Each row was made from one small tree. Brackets hold a mark, then the marks that hang from it, in the order of their numbers. Every link used is in the known rows. Write each row's tree.
Known rows
[j_189 j_860]: | +3.61 | +0.29 | -0.50 | +2.21 | +2.87 | +1.58 | +0.82 | +1.05 | +2.19 | +0.67 | -0.20 | -1.75 | +2.53 | -5.38 | -0.98 | +0.17 | +0.62 | +0.69 | -2.29 |
[j_189 [j_432 [j_860 [j_348 j_137]]]]: | +0.95 | -2.97 | -0.92 | -0.19 | +1.93 | +1.02 | +1.88 | +0.27 | -0.89 | -2.40 | -2.69 | -2.13 | -4.06 | +0.57 | +3.82 | -0.37 | -2.37 | -4.95 | +0.80 |
[j_597 [j_348 j_432]]: | -3.55 | +3.30 | -0.24 | +1.90 | -2.03 | -0.48 | -1.47 | +2.47 | +3.03 | +0.85 | +1.17 | +1.49 | +2.75 | -2.73 | -4.07 | -1.28 | -1.32 | +5.97 | -2.91 |
[j_860 [j_348 j_137]]: | +1.73 | +0.03 | -2.80 | -0.90 | -2.17 | +1.74 | +0.20 | +1.39 | +2.27 | +0.32 | +1.56 | -0.03 | -2.08 | +0.73 | +1.58 | -1.27 | -1.92 | +1.03 | +0.21 |
[j_348 j_137 [j_432 j_860]]: | -0.27 | -1.90 | +1.00 | -0.27 | +2.60 | -0.20 | +2.10 | -0.30 | -3.05 | -0.72 | +2.48 | -0.50 | -1.18 | -1.04 | -0.17 | +2.44 | -2.05 | -1.10 | +1.65 |
[j_137 j_348]: | +3.24 | -1.63 | -0.16 | +2.02 | +0.61 | -1.18 | -2.18 | +2.74 | +4.98 | +2.02 | +3.61 | -1.01 | +1.09 | -1.69 | -0.80 | -2.75 | +0.95 | +1.72 | -1.32 |
[j_970 j_422]: | +1.14 | +0.27 | +0.46 | +2.12 | +1.20 | -1.73 | +1.90 | +1.26 | +6.22 | +0.24 | +1.43 | +0.17 | +0.43 | -2.57 | -1.85 | -2.45 | +1.26 | +5.29 | -1.39 |
[j_970 [j_422 [j_348 j_137 [j_432 j_860]]]]: | -1.22 | -1.21 | +2.80 | +1.38 | +2.20 | -4.06 | +3.10 | -0.26 | +0.55 | +0.04 | -0.68 | -1.04 | -2.17 | +1.96 | +2.18 | -0.30 | +0.04 | +0.45 | +2.23 |
[j_348 j_137 j_860]: | +1.06 | -0.84 | +2.13 | -1.31 | -0.83 | +1.59 | -0.85 | -2.55 | -1.17 | +1.24 | +2.91 | +0.67 | +0.30 | -1.66 | -2.00 | +1.38 | -1.31 | -0.56 | -0.07 |
[j_422 [j_348 j_137 j_432 [j_860 j_189]] j_970]: | +1.09 | +1.89 | +2.46 | -4.23 | +0.13 | +0.16 | +0.55 | -2.88 | -4.31 | +2.47 | -0.73 | +1.71 | -0.35 | +4.39 | -1.08 | +1.15 | +2.13 | -1.95 | +1.79 |
[j_348 j_137 j_432 [j_860 j_189]]: | -2.68 | -0.36 | +0.53 | -1.80 | -1.61 | +1.52 | -0.87 | -3.87 | -5.47 | -2.48 | +0.23 | +1.11 | +0.26 | +0.22 | -1.26 | +3.44 | -1.04 | -1.50 | +1.46 |
[j_422 [j_348 j_137 j_432] j_970]: | +2.37 | +2.01 | +2.79 | -2.76 | +0.52 | -1.77 | +2.21 | -0.34 | -1.01 | +4.04 | +3.08 | +0.67 | -2.56 | +4.07 | -1.75 | -1.35 | +0.93 | +1.57 | +2.35 |
[j_597 [j_348 j_137 j_432 [j_860 j_189]]]: | -6.18 | +2.14 | +0.70 | -1.28 | -3.65 | +1.67 | -2.00 | -3.34 | -3.00 | -1.87 | -3.21 | +1.92 | +2.01 | -0.31 | -2.83 | +2.68 | -2.28 | +1.20 | -1.53 |
[j_860 j_348]: | +2.89 | +0.95 | -4.18 | +1.20 | -1.06 | +1.72 | -1.30 | +4.51 | +4.74 | +1.25 | +2.11 | +0.05 | +0.98 | -1.36 | +1.14 | -2.80 | +0.26 | +2.00 | -1.86 |
[j_137 [j_348 j_432 [j_860 j_189]]]: | -1.52 | -0.97 | +0.14 | +1.24 | -1.03 | +0.05 | -3.93 | -0.39 | -1.64 | -1.03 | +0.33 | +0.56 | +2.22 | +0.18 | -0.21 | +0.26 | +1.90 | -1.83 | -0.55 |
[j_970 [j_422 j_348]]: | +2.30 | +0.45 | +0.41 | +2.68 | +0.70 | -3.29 | +0.53 | +2.64 | +7.18 | +2.48 | +0.78 | -1.17 | +0.61 | -0.74 | +0.12 | -3.98 | +2.49 | +4.29 | -0.72 |
[j_348 [j_432 [j_860 j_189]]]: | +0.45 | -1.56 | -3.26 | +0.69 | +4.09 | +0.26 | +1.28 | +2.34 | -2.03 | -1.89 | -0.61 | -0.89 | +2.63 | -2.88 | +0.26 | +2.97 | +0.82 | -0.87 | -0.26 |
[j_348 j_860]: | +2.08 | +0.21 | +0.75 | +0.61 | +0.21 | +1.37 | -2.22 | +0.63 | +1.40 | +2.33 | +3.29 | +0.68 | +3.19 | -3.79 | -2.38 | -0.14 | +1.07 | +0.38 | -2.12 |

Write each row's tree
| +0.27 | -2.98 | +1.28 | +1.47 | +0.23 | +0.09 | -3.61 | -1.92 | -1.21 | -2.31 | -2.58 | -1.52 | +0.11 | -0.60 | +0.37 | -0.69 | +1.46 | -5.17 | -0.93 | -> [j_137 [j_348 [j_860 [j_189 j_432]]]]
| +5.76 | +1.21 | +1.70 | -3.33 | +1.66 | -1.03 | +2.42 | +0.24 | +2.14 | +5.44 | +2.45 | -0.16 | -1.69 | +2.34 | -1.53 | -2.22 | +1.15 | +1.72 | +1.05 | -> [j_422 [j_348 j_137] j_970]
| -2.26 | +0.48 | +2.93 | +0.99 | -1.48 | -4.00 | +1.72 | -1.03 | +1.69 | +0.01 | +1.09 | -0.21 | -3.18 | +2.99 | +0.39 | -2.10 | -0.18 | +3.06 | +2.81 | -> [j_970 [j_422 [j_348 j_137 j_432]]]
| -3.45 | +0.34 | +2.43 | -0.11 | -2.01 | -2.30 | +0.24 | -3.65 | -1.92 | -1.56 | -2.76 | +0.46 | -1.20 | +3.57 | +1.13 | +0.53 | +1.29 | -0.39 | +1.99 | -> [j_970 [j_422 [j_348 j_137 j_432 [j_860 j_189]]]]
| +2.43 | -1.72 | -2.87 | -0.79 | +1.59 | +1.93 | +1.40 | +2.23 | +1.08 | +0.27 | -0.37 | -1.13 | -1.18 | -0.22 | +3.47 | +0.42 | -1.79 | -1.62 | -0.23 | -> [j_432 [j_860 [j_348 j_137]]]
| +0.71 | -0.78 | -5.00 | +0.78 | -0.45 | +1.61 | -0.52 | +1.94 | +1.29 | -3.51 | -3.62 | -1.42 | -1.70 | -0.29 | +2.54 | -1.56 | +0.19 | -2.38 | -0.71 | -> [j_860 [j_189 j_432] j_348]
| +1.89 | -1.99 | -0.66 | +0.72 | +0.06 | +0.94 | -3.89 | +0.17 | +1.36 | +0.55 | -0.27 | -0.22 | +3.11 | -1.22 | -0.09 | -0.05 | +2.27 | -1.70 | -1.96 | -> [j_137 [j_348 [j_860 j_189]]]
| -2.05 | +0.32 | -4.28 | -1.34 | -2.84 | +1.90 | +0.36 | +0.26 | -1.98 | -3.46 | -1.09 | +0.33 | -2.10 | +2.86 | +2.39 | +0.90 | -1.69 | -0.38 | +1.63 | -> [j_860 j_189 [j_348 j_137 j_432]]
| -0.26 | +0.95 | -0.79 | +0.71 | -1.14 | -0.19 | -3.11 | +0.88 | -2.26 | +0.96 | +0.23 | +0.23 | +3.34 | +0.02 | +0.19 | +0.91 | +2.56 | -1.92 | +0.30 | -> [j_422 [j_348 j_432 [j_860 j_189]]]
| +1.38 | +0.92 | +2.47 | +2.16 | -0.28 | -2.28 | -1.23 | +0.67 | +4.92 | +3.16 | +0.24 | +0.27 | +2.09 | -0.70 | -0.12 | -2.83 | +3.19 | +1.85 | -1.37 | -> [j_970 [j_422 [j_348 j_860]]]
| -1.54 | +1.23 | -0.57 | +0.88 | -1.51 | +2.13 | +1.54 | -0.86 | -1.89 | -2.55 | -1.60 | -0.59 | -1.98 | +0.86 | +2.54 | +0.38 | -1.89 | -1.60 | +0.75 | -> [j_189 [j_860 [j_348 j_137 j_432]]]
| -0.67 | -2.45 | -1.69 | -1.16 | +2.97 | +0.52 | +2.37 | -0.91 | -4.58 | -3.01 | -1.09 | -0.98 | -0.59 | -0.82 | +0.81 | +4.13 | -1.38 | -2.04 | +1.75 | -> [j_348 j_137 [j_432 [j_860 j_189]]]
| -1.74 | -1.82 | +0.14 | +0.40 | +2.49 | -3.27 | +3.20 | -0.77 | -0.71 | -2.20 | -4.04 | -1.60 | -1.77 | +2.39 | +3.28 | +1.44 | +0.79 | -0.56 | +2.12 | -> [j_970 [j_422 [j_348 j_137 [j_432 [j_860 j_189]]]]]
| -1.93 | +0.82 | -1.51 | -0.56 | -3.25 | +0.94 | +0.17 | +0.68 | -0.63 | -1.17 | +2.43 | +0.91 | -2.80 | +2.40 | +1.53 | -0.81 | -2.43 | +0.76 | +1.54 | -> [j_860 [j_348 j_137 j_432]]
| +2.08 | -2.25 | -5.32 | -1.69 | +1.92 | +2.60 | +1.70 | +1.66 | -0.37 | -1.69 | -3.54 | -1.21 | -0.54 | +0.18 | +4.46 | +2.14 | -1.07 | -2.62 | -0.23 | -> [j_432 [j_860 j_189 [j_348 j_137]]]
| +3.80 | +3.19 | +1.11 | -0.76 | +1.68 | -1.86 | +1.22 | +2.82 | +1.68 | +4.99 | +3.72 | +1.17 | +0.40 | +1.97 | -2.26 | -2.76 | +3.07 | +2.64 | +0.41 | -> [j_422 [j_348 j_432] j_970]
| +1.43 | +2.38 | +4.96 | -3.28 | -0.26 | -0.68 | +0.62 | -2.52 | -3.18 | +4.63 | +2.73 | +2.25 | -0.95 | +4.18 | -2.24 | -0.42 | +1.41 | -1.05 | +1.59 | -> [j_422 [j_348 j_137 j_432 j_860] j_970]
| -3.77 | +0.56 | +0.97 | +0.17 | +0.53 | -0.27 | +0.86 | +0.15 | -0.73 | -0.34 | -1.17 | +0.52 | +0.83 | -1.60 | -1.66 | +1.80 | -3.17 | +2.30 | -1.21 | -> [j_597 [j_348 j_137 [j_432 j_860]]]
| -0.42 | -0.98 | +1.88 | +1.91 | +0.45 | -2.43 | -0.56 | -1.83 | +1.33 | -1.71 | -5.41 | -1.26 | -0.37 | +0.54 | +1.22 | -1.99 | +2.98 | -2.66 | -0.33 | -> [j_970 [j_422 [j_348 [j_860 [j_189 j_432]]]]]
| -1.66 | +0.63 | -1.04 | +0.36 | -0.41 | +1.45 | -1.80 | -0.68 | -2.84 | -1.30 | +0.82 | +1.31 | +3.08 | -1.77 | -1.69 | +2.24 | +1.23 | -0.73 | -0.53 | -> [j_348 j_432 [j_860 j_189]]
| -0.39 | -1.67 | -3.17 | -1.06 | -1.60 | +1.93 | +0.63 | -1.15 | -1.55 | -4.48 | -4.13 | -1.52 | -4.64 | +1.89 | +2.91 | -0.41 | -2.11 | -3.36 | +0.99 | -> [j_860 [j_189 j_432] [j_348 j_137]]
| -2.72 | +1.48 | -0.43 | +2.11 | +1.75 | -0.35 | -0.33 | +3.21 | +1.65 | +0.77 | -0.72 | +0.46 | +3.67 | -3.68 | -2.19 | +0.33 | -1.09 | +3.18 | -3.27 | -> [j_597 [j_348 [j_432 j_860]]]
| -2.44 | +0.27 | +3.10 | -0.74 | -1.96 | +0.61 | -1.01 | -3.07 | -3.99 | -0.30 | +3.57 | +1.65 | -0.43 | -0.13 | -2.24 | +1.87 | -1.80 | -0.65 | +1.34 | -> [j_348 j_137 j_432 j_860]
| -2.23 | +1.62 | +2.40 | -1.05 | -2.87 | +1.62 | -2.07 | -2.03 | +1.14 | +1.66 | -0.49 | +1.60 | +2.32 | -2.24 | -3.51 | +0.47 | -2.48 | +2.55 | -2.77 | -> [j_597 [j_348 j_137 j_860]]
